What can hang from each mark:
Z_50: Z_215 Z_927 Z_986
Z_215: Z_367
Z_905: Z_367
Z_912: Z_367
Z_615: Z_367
Z_408: Z_367
Z_99: Z_367
Z_927: Z_50
Z_367: Z_99 Z_215 Z_408 Z_458 Z_905
Z_458: Z_367

Known rows, with every way that one mark hangs from another:
Z_458[Z_367]: [  5  13  -6   8 -10   4   1   1   1   2  10  -7  -1  -2  -1   1  10   3
   2   1   2  -1  -6  -2]
Z_927[Z_50]: [  3  -1 -11  16  -1  -3  -7  -3   6  -4  -1   7   3   2  -2   4   1  -2
   3  -1  -8  -1  -2   0]
Z_905[Z_367[Z_215]]: [  8  12   5  -1  -1  -9   4   3  -3  14  13 -10   4   0  -1   4   9   0
  10  -1  -5   0  -9   1]
Z_367[Z_99]: [ 2  6 19 -2  0  0 -8 -2  2  1  8  0  1 -1  1  9  2  3  2 -2 -9  1 -2  2]
Z_905[Z_367[Z_99 Z_215]]: [ 10  20  24  -3  -1  -9  -3   1   0  15  21 -10   4  -1  -1  14  10   2
  13   0 -13   0 -11   3]
Z_927[Z_50[Z_215 Z_986]]: [  6   3 -32  11   8   7 -12 -13   6 -26 -20   9   5   0   2   4   6   2
   7   0  -7  -8  -5  -1]
Z_615[Z_367[Z_99 Z_215 Z_408 Z_458 Z_905]]: [ 14  38  32 -11  -9  14  -3   1  14   9  45  -6  -4   3   7  19  18   6
   1   7 -39  15 -25  -1]
Z_905[Z_367[Z_99 Z_215 Z_408]]: [ 12  27  14   3  -2  -8  -6   1   2  14  35 -10  -7   1   0  15  15   5
  15  -2 -21  -1 -16   5]
Z_927[Z_50[Z_215[Z_367[Z_458]] Z_986]]: [ 13  24 -30   8   2  23 -11  -6  12 -35  -5   0   9   0  -2   4  14   5
  13   0 -11  -7 -16  -4]
Z_367[Z_99 Z_215 Z_408 Z_458 Z_905]: [ 12  46  32 -10  -8   8  -3   0  16  13  47  -2  -5   6   4  13   7   5
   3  -1 -41   6 -23   0]
Z_905[Z_367[Z_99 Z_215 Z_408 Z_458]]: [ 18  41  19  -4  -7  -4  -5   6   5  18  43 -12  -6   2   1  16  15   4
  17  -2 -29   3 -23   2]
Z_50[Z_215 Z_927]: [ -7   4 -22  -9   5  10  -6  -8  10 -23 -20   1   8  -1   1   1   2   2
   4  -2   2   5  -4  -3]
Z_408[Z_367[Z_458]]: [ 10   7   3  -8 -10   4   3   7   9   5  14  -4  -9   0   2   0  20   1
  -1  -1  -8   3 -10  -4]
Z_367[Z_99 Z_215 Z_905]: [  4  25  37 -10  -1   2  -3  -6  10  12  23   0   4   2   2  11  -1   4
  -1  -1 -24   3 -13   1]
Z_99[Z_367[Z_215 Z_408 Z_458 Z_905]]: [ 14  38  -2  -8  -7   4   5   4  12  14  44  -8  -6   5   1  -5  11   2
   1  -9 -31  -6 -23  -7]
Z_927[Z_50[Z_215[Z_367] Z_986]]: [  7  10 -35  15   7  19 -12 -11  10 -37 -14   1   8  -1  -2   3  15   4
  10   1  -3 -12  -9   0]
Z_50[Z_215 Z_927 Z_986]: [ -3   6 -34 -10  11  10 -10 -17   0 -31 -27   3   9  -2   2  -1   6   4
   1   2   2   2  -5  -2]
Z_408[Z_367[Z_215]]: [ 6  3  6 -5 -7  4  5  2 15 13 13 -4 -8  1  1  0 18  2  6 -3 -6  0 -9  1]
Z_905[Z_367[Z_408 Z_458]]: [ 14  24  -7   2  -7  -7  -1   8  -6   7  28 -12  -9   2   1   5  15   1
   7   1 -15   1 -14  -1]
Z_912[Z_367[Z_99 Z_408]]: [ 11  15   5   7  -1   4 -15   1   5   0  21  -7 -15  -4   4  17  14   2
   4   1  -9  10  -8   5]
Z_50[Z_215[Z_367[Z_408 Z_458 Z_905]] Z_927 Z_986]: [  7  42 -30 -11   3  26 -12 -15   9 -38  10  -8   3   0   2   2  17  10
  -5   3 -21   1 -25  -6]

Rows:
[ 10  39  41 -16  -6   5   0   0  12  14  32   0   5   4   2  12   0   4
   0  -1 -33   7 -20  -1] => Z_367[Z_99 Z_215 Z_458 Z_905]
[ 12  44  22  -4  -7  16 -10   1  11  -6  45 -10  -7   2  -1  11  13   8
  -3   0 -31   2 -22   0] => Z_215[Z_367[Z_99 Z_408 Z_458 Z_905]]
[ 16  32  12   1  -6  -8 -11   5  -3   7  36 -13  -8   1   3  14  14   2
   8   0 -22   2 -16   1] => Z_905[Z_367[Z_99 Z_408 Z_458]]
[ 14  33  40 -18 -12   6   1   2  18  17  38  -5  -5   3   4  11  19   6
  -2  -3 -33   7 -22  -2] => Z_408[Z_367[Z_99 Z_215 Z_458 Z_905]]
[ 10  28  13  -4  -7   5 -10   3   8   3  30  -2  -9   2   3  11   7   3
   7  -1 -25   4 -14   0] => Z_367[Z_99 Z_408 Z_458]
[  5   8 -22  16   2  20  -8  -1  20 -29  -5   0   5   0  -3   4  11   3
  13  -3  -2  -8  -8  -1] => Z_927[Z_50[Z_215[Z_367]]]
[ 13  23  32 -14 -10   2  -7   1   9   7  30  -4  -7   1   5  10  18   5
 -12  -1 -25   5 -18  -3] => Z_408[Z_367[Z_99 Z_458 Z_905]]
[  8  29  19   3 -10   9  -3  -1  11  13  25  -7   3  -1  -1  11  12   5
  13  -1 -14   2 -15   0] => Z_458[Z_367[Z_99 Z_215]]
[ 15  32  19 -11  -7   7   3   5  10  12  25  -7   0   1   4  10   8   1
  -3   3 -17  19 -18  -1] => Z_912[Z_367[Z_215 Z_458 Z_905]]
[  7  28  23   3 -11   3  -8  -4   1   3  25  -6   2  -2   0  11  10   6
 -11   1 -16   0 -12  -2] => Z_458[Z_367[Z_99 Z_905]]
[  6  30  18   2  -3  13 -12  -4   9  -9  37  -8  -8   1   0  10  13   7
  -7   1 -21  -4 -15   3] => Z_215[Z_367[Z_99 Z_408 Z_905]]
[ 12  32 -15  15   5  20 -23 -17  14 -33  14   0  -2   1   1  14  20  10
   1   0 -28 -13 -21   1] => Z_927[Z_50[Z_215[Z_367[Z_99 Z_408 Z_905]] Z_986]]
[  8  16 -18   4  -2   4   3   2  10  11  26  -8  -7   2  -1  -7  12   1
  13 -11 -13 -12 -12  -3] => Z_99[Z_367[Z_215 Z_408]]
[ 10  16  15 -12 -11   3   1   3   8   6  23  -5  -7   2   4   1  18   2
 -15   0 -17   4 -14  -4] => Z_408[Z_367[Z_458 Z_905]]
[ 10  35  13   8 -12   4 -11  -5   5   4  40  -9 -11   0   2  13  16   7
  -7   2 -24  -2 -16   0] => Z_458[Z_367[Z_99 Z_408 Z_905]]
[ 12  24 -25  19   5  22 -24 -14  15 -35   7   1  -2   0   0  14  19   7
  14   0 -19 -13 -18   3] => Z_927[Z_50[Z_215[Z_367[Z_99 Z_408]] Z_986]]
[  4  22  -1   5  -2  12  -4  -2   6  -8  29  -9  -9   1  -2   2  11   5
  -8   2 -14  -4 -13   0] => Z_215[Z_367[Z_408 Z_905]]
[ 11  18   7   7  -3 -11 -10   1  -6   5  27 -11  -9   0   2  14  15   3
   5   0 -13  -3  -9   4] => Z_905[Z_367[Z_99 Z_408]]
[  9  36  32 -10  -5  14  -7   0   7  -7  31  -9   4   1  -1  11   7   6
  -6   2 -22   2 -18  -2] => Z_215[Z_367[Z_99 Z_458 Z_905]]
[  8  16  20   2  -4   6 -10  -5   4  -3  29  -5  -8   0   7  17  17   5
  -8   9 -24   8 -11   0] => Z_615[Z_367[Z_99 Z_408 Z_905]]
[  6  30  12   1 -12   7   6  -2   8  13  26  -7   2   2   0   3   9   6
  -1   1 -15   2 -15  -4] => Z_458[Z_367[Z_215 Z_905]]
[ 10  36   4  -2  -7  15  -2   3   9  -7  38 -10  -8   2  -1   2  12   6
  -6   3 -23   0 -19  -2] => Z_215[Z_367[Z_408 Z_458 Z_905]]
[  9  19  35 -12  -7   2  -2  -3  15  15  29  -3  -5   1   3  10  18   6
  -6  -2 -24   2 -16   1] => Z_408[Z_367[Z_99 Z_215 Z_905]]
[  9  17 -45  21   6  21 -15 -12  14 -36   0   1  -3   0  -2   5  19   6
  13   0 -11 -13 -14   1] => Z_927[Z_50[Z_215[Z_367[Z_408]] Z_986]]
[  3  27 -31 -13   6  25  -9 -12   7 -41 -12  -6  12  -3  -1  -1  14   7
   7   3  -3   4 -15  -5] => Z_50[Z_215[Z_367[Z_458]] Z_927 Z_986]
[ 12  37  20  -7  -7   9  -3   4  17  12  38  -2  -8   4   2  12   7   5
  16  -3 -31   6 -20   1] => Z_367[Z_99 Z_215 Z_408 Z_458]
